Known rows, with every way that one mark hangs from another:
{Q413 {Q598 Q311 Q956}}: [-1.77 -0.89  1.65 -1.71 -1.47 -0.97 -0.86  0.11 -0.67  1.67 -2.10  0.24
 -0.14  2.90 -0.74 -0.45  0.82 -3.77 -0.89 -2.25]
{Q413 {Q79 Q956} {Q598 {Q311 {Q624 Q787}} Q864}}: [-0.98 -1.29 -0.62 -2.07 -1.69 -2.32 -3.88 -2.17 -0.25 -0.67 -1.13 -0.13
  0.40  4.73  2.05 -1.75  0.93 -4.69 -0.40 -3.55]
{Q624 Q787}: [ 0.32 -0.38  0.86  0.01  1.04 -0.82 -2.10 -0.82  0.22  0.76  1.68  0.58
 -0.77  2.03  0.08  0.04  0.10 -0.89 -0.89 -0.57]
{Q864 {Q598 Q311}}: [-1.44  0.19  1.14 -1.71  0.29 -0.34 -0.46 -0.42  0.07  1.07 -0.73  1.15
 -0.33  0.95 -0.86  0.49 -0.56 -2.33 -0.01 -3.33]
{Q598 {Q413 Q79} Q803 Q864 Q956}: [-3.25 -0.66 -0.51 -2.31 -0.19  0.37 -1.49 -0.07  3.32  2.61 -2.62 -1.29
 -0.57  7.81  1.65 -1.82  1.90 -2.75 -5.09 -4.43]
{Q79 {Q413 {Q598 {Q311 {Q624 Q787}} Q803}} Q956}: [-2.21 -0.72  0.41 -0.55 -0.90 -0.66 -2.44 -1.92  0.91 -2.56 -1.23 -1.02
  1.23  2.49  5.18 -0.47 -1.10 -5.88 -0.80 -4.23]
{Q311 Q624}: [ 0.57  0.69  1.13 -0.43 -1.00  0.23  1.45  0.47 -0.80 -1.34  0.90 -0.04
  1.39  0.33  1.81  0.37 -0.16 -0.73  0.59 -0.66]
{Q311 {Q598 Q413 Q864 Q956}}: [-3.13 -0.45  3.29 -2.01  0.45  1.87  0.10 -0.85  1.81  2.21 -1.25  0.23
 -0.72  5.10  2.90  0.28  0.77 -2.75 -2.21 -4.85]
{Q956 {Q598 Q311 Q413 Q803 Q864}}: [-2.16 -0.93  2.19 -3.38  0.79 -1.57 -2.19  0.04  1.85  2.72 -3.01  0.41
 -0.27  6.79  0.96  1.31  3.92 -3.82 -1.82 -5.96]
{Q803 {Q598 {Q311 {Q624 Q787}} {Q413 Q79} Q864 Q956}}: [-1.94 -0.41  1.73 -3.08 -0.18 -0.66 -0.31  0.45  2.30  2.93 -1.14  0.84
  0.63  7.06  1.62 -0.55  1.36 -5.14 -5.14 -6.26]
{Q598 {Q311 Q624} Q413 Q803 Q956}: [-2.80  1.47  2.41 -2.20 -1.40  0.62  1.15  1.70  1.04  2.02 -2.15 -0.54
  0.70  6.70  3.34  0.56  1.20 -5.06 -4.42 -5.60]
{Q864 Q598}: [-1.16 -0.19  0.97 -1.27  0.21  0.44 -0.17 -0.84  0.73  0.04  0.24  0.36
  0.30  0.15 -0.32 -0.02 -1.21 -0.80  0.58 -2.12]
{Q787 Q624}: [ 0.72  0.22  0.77  0.79 -1.30  0.37  2.20  1.21 -0.33  1.40 -1.95 -0.37
  1.12  1.02  0.49 -0.15 -0.09 -0.21  0.22 -0.16]
{Q79 {Q413 {Q598 {Q311 {Q624 Q787}} Q803 Q864}} Q956}: [-2.46 -1.08  0.33 -1.17 -0.09 -1.17 -2.89 -2.14  1.27 -1.56 -1.95 -0.88
  0.66  4.01  5.02 -0.93 -0.47 -6.45 -1.17 -5.26]
{Q956 Q598}: [ 0.79 -1.02  2.17 -1.08  0.28 -1.25 -0.63 -0.57 -0.09 -0.08 -0.31  1.06
  0.72  0.99 -0.09  1.12  1.66 -0.28  1.37 -1.05]
{Q864 {Q598 {Q413 Q79} Q803}}: [-3.44 -0.55 -0.74 -2.78 -0.89  0.98 -1.95 -0.87  3.06 -0.02 -0.45 -1.24
  0.64  3.86  1.05 -0.46  0.09 -1.50 -2.08 -4.14]
{Q956 {Q598 Q311 {Q413 Q79} Q864}}: [-1.39 -1.42  0.97 -2.90  0.66 -2.09 -2.81 -1.11  0.84  2.65 -2.21  0.66
 -0.06  5.78 -0.19  0.52  4.09 -2.89 -0.73 -4.03]
{Q311 {Q598 {Q413 Q79} Q803} {Q624 Q787}}: [-2.42 -0.51  1.95 -2.61 -1.81  1.41 -2.09 -0.97  2.01 -2.09  2.41 -0.15
  0.56  5.68  5.08  0.99  0.98 -2.30 -2.00 -5.26]
{Q413 {Q79 Q956} {Q598 {Q311 {Q624 Q787}} Q803 Q864}}: [-1.80 -1.26 -1.04 -2.64 -2.17 -2.20 -4.32 -1.48  1.06 -1.30 -1.67 -0.53
  0.10  6.13  2.76 -1.74  1.17 -5.10 -1.77 -4.97]
{Q311 {Q598 Q413 Q803 Q864 Q956} {Q624 Q787}}: [-3.04 -0.11  4.80 -3.17 -0.23  1.52 -0.65 -0.47  2.52  0.90  0.63  0.44
 -0.27  8.64  5.52  0.68  0.97 -4.56 -3.65 -7.55]

Rows:
[-0.28  0.62  1.16 -1.56  0.05 -1.16  0.46  0.65 -0.94  1.19 -1.21  0.97
 -0.14  3.05  0.84  0.24  1.41 -3.12 -0.43 -3.36] : {Q598 {Q311 Q624} Q864}
[-2.56  0.41  1.87 -2.33 -0.22  0.02  0.09  0.41  1.54  1.64 -2.11  1.10
 -0.61  4.11  0.24  0.01 -0.67 -3.78 -3.05 -5.58] : {Q864 {Q598 Q311 Q803 Q956}}
[-2.17 -1.03  2.70 -3.42 -1.22 -1.70 -2.06  0.29  0.70  1.61 -1.64  0.51
 -0.44  7.77  1.39 -0.57  1.83 -5.89 -2.67 -5.90] : {Q413 {Q598 {Q311 {Q624 Q787}} Q803 Q864 Q956}}
[-3.92 -0.45  2.88 -2.66  0.00  2.05 -0.18 -0.19  3.16  1.56 -1.76 -0.11
 -0.97  6.57  3.66  0.31  0.98 -3.04 -3.56 -6.29] : {Q311 {Q598 Q413 Q803 Q864 Q956}}
[-0.25 -0.68  1.86 -2.07 -0.13 -1.83 -1.25  0.50  0.56  0.29 -1.79  1.38
 -0.10  3.34  0.12  1.74  2.53 -2.18 -0.55 -3.79] : {Q956 {Q598 Q311 Q803}}
[-1.10  0.11  2.75 -2.36  0.52 -1.61 -2.47 -1.11  1.52  1.02 -2.00  0.17
  0.61  7.33  4.68  0.63  1.94 -5.59 -2.22 -6.65] : {Q79 {Q956 {Q598 {Q311 {Q624 Q787}} Q413 Q803 Q864}}}
[-2.21 -2.54 -2.11 -2.79 -1.96 -1.20 -3.56 -0.86  1.95 -0.97 -1.59 -1.05
 -0.23  4.03 -0.35 -1.80  2.08 -1.35 -0.71 -2.34] : {Q413 Q79 {Q598 Q803 Q864}}
[-2.58 -0.22  1.81 -2.57  0.71  0.12  0.97  1.22  2.60  4.17 -3.28  0.42
  0.10  4.93  0.41 -0.09  0.98 -4.47 -4.57 -5.63] : {Q803 {Q598 Q311 Q413 Q864 Q956}}
[-3.14 -1.19 -1.06 -0.89 -0.04 -0.68 -2.51 -1.88  1.77 -1.07 -3.91 -1.38
  0.21  2.30  3.69 -1.27 -0.41 -5.32 -0.93 -4.35] : {Q79 {Q413 {Q598 Q311 Q803 Q864}} Q956}
[-1.11 -1.80  0.87 -2.49  0.55 -1.30 -2.50 -1.53  1.48  1.64 -1.32  0.04
  0.63  4.94  0.38 -0.03  3.45 -1.31 -0.16 -2.83] : {Q956 {Q598 {Q413 Q79} Q864}}
[-1.62  0.00 -0.42 -1.89  0.50 -1.27 -1.35  0.95  1.24  1.65 -2.72  0.63
 -1.65  4.45  0.05  0.01  1.77 -2.85 -2.50 -4.36] : {Q598 Q311 Q803 Q864}
[-2.13 -0.84  1.23 -2.07 -0.14  1.10 -0.80 -0.28  2.11 -0.93 -0.71  0.69
 -1.30  3.04  2.37  0.57  0.72 -1.01 -0.93 -4.59] : {Q311 {Q598 Q803 Q864}}
[ 0.13 -0.05  2.76 -2.35 -1.05 -1.57 -0.05  0.85 -0.10 -0.83 -1.11  1.43
  0.98  3.64  1.59  1.98  2.38 -2.77 -0.03 -4.40] : {Q956 {Q598 {Q311 Q624} Q803}}
[-0.01 -0.80  3.30 -3.11  0.64 -2.72 -2.07  0.01  0.56  0.87 -0.71  2.08
 -0.22  6.73  1.55  1.46  3.27 -3.94 -0.98 -5.95] : {Q956 {Q598 {Q311 {Q624 Q787}} Q803 Q864}}
[-1.37  0.46  2.10 -2.34 -0.22 -1.00 -0.94 -0.54  1.33  0.49 -3.25 -0.32
  1.20  5.93  4.63  0.63  1.75 -5.00 -1.62 -6.19] : {Q79 {Q956 {Q598 {Q311 Q624} Q413 Q803 Q864}}}
[-0.74 -0.57  1.92 -0.89  1.62 -1.80 -2.14 -2.20  1.37 -1.10 -1.87  0.79
  0.74  4.64  5.44  0.34  0.65 -5.70 -1.16 -6.07] : {Q79 Q413 {Q956 {Q598 {Q311 {Q624 Q787}} Q803 Q864}}}
[-1.50 -0.15  0.01 -2.41 -0.17 -0.70 -1.42 -0.44  2.29  1.08 -1.19 -0.04
  1.11  4.99  3.06 -0.60  0.52 -4.82 -3.75 -5.79] : {Q803 {Q598 {Q311 {Q624 Q787}} {Q413 {Q79 Q956}} Q864}}
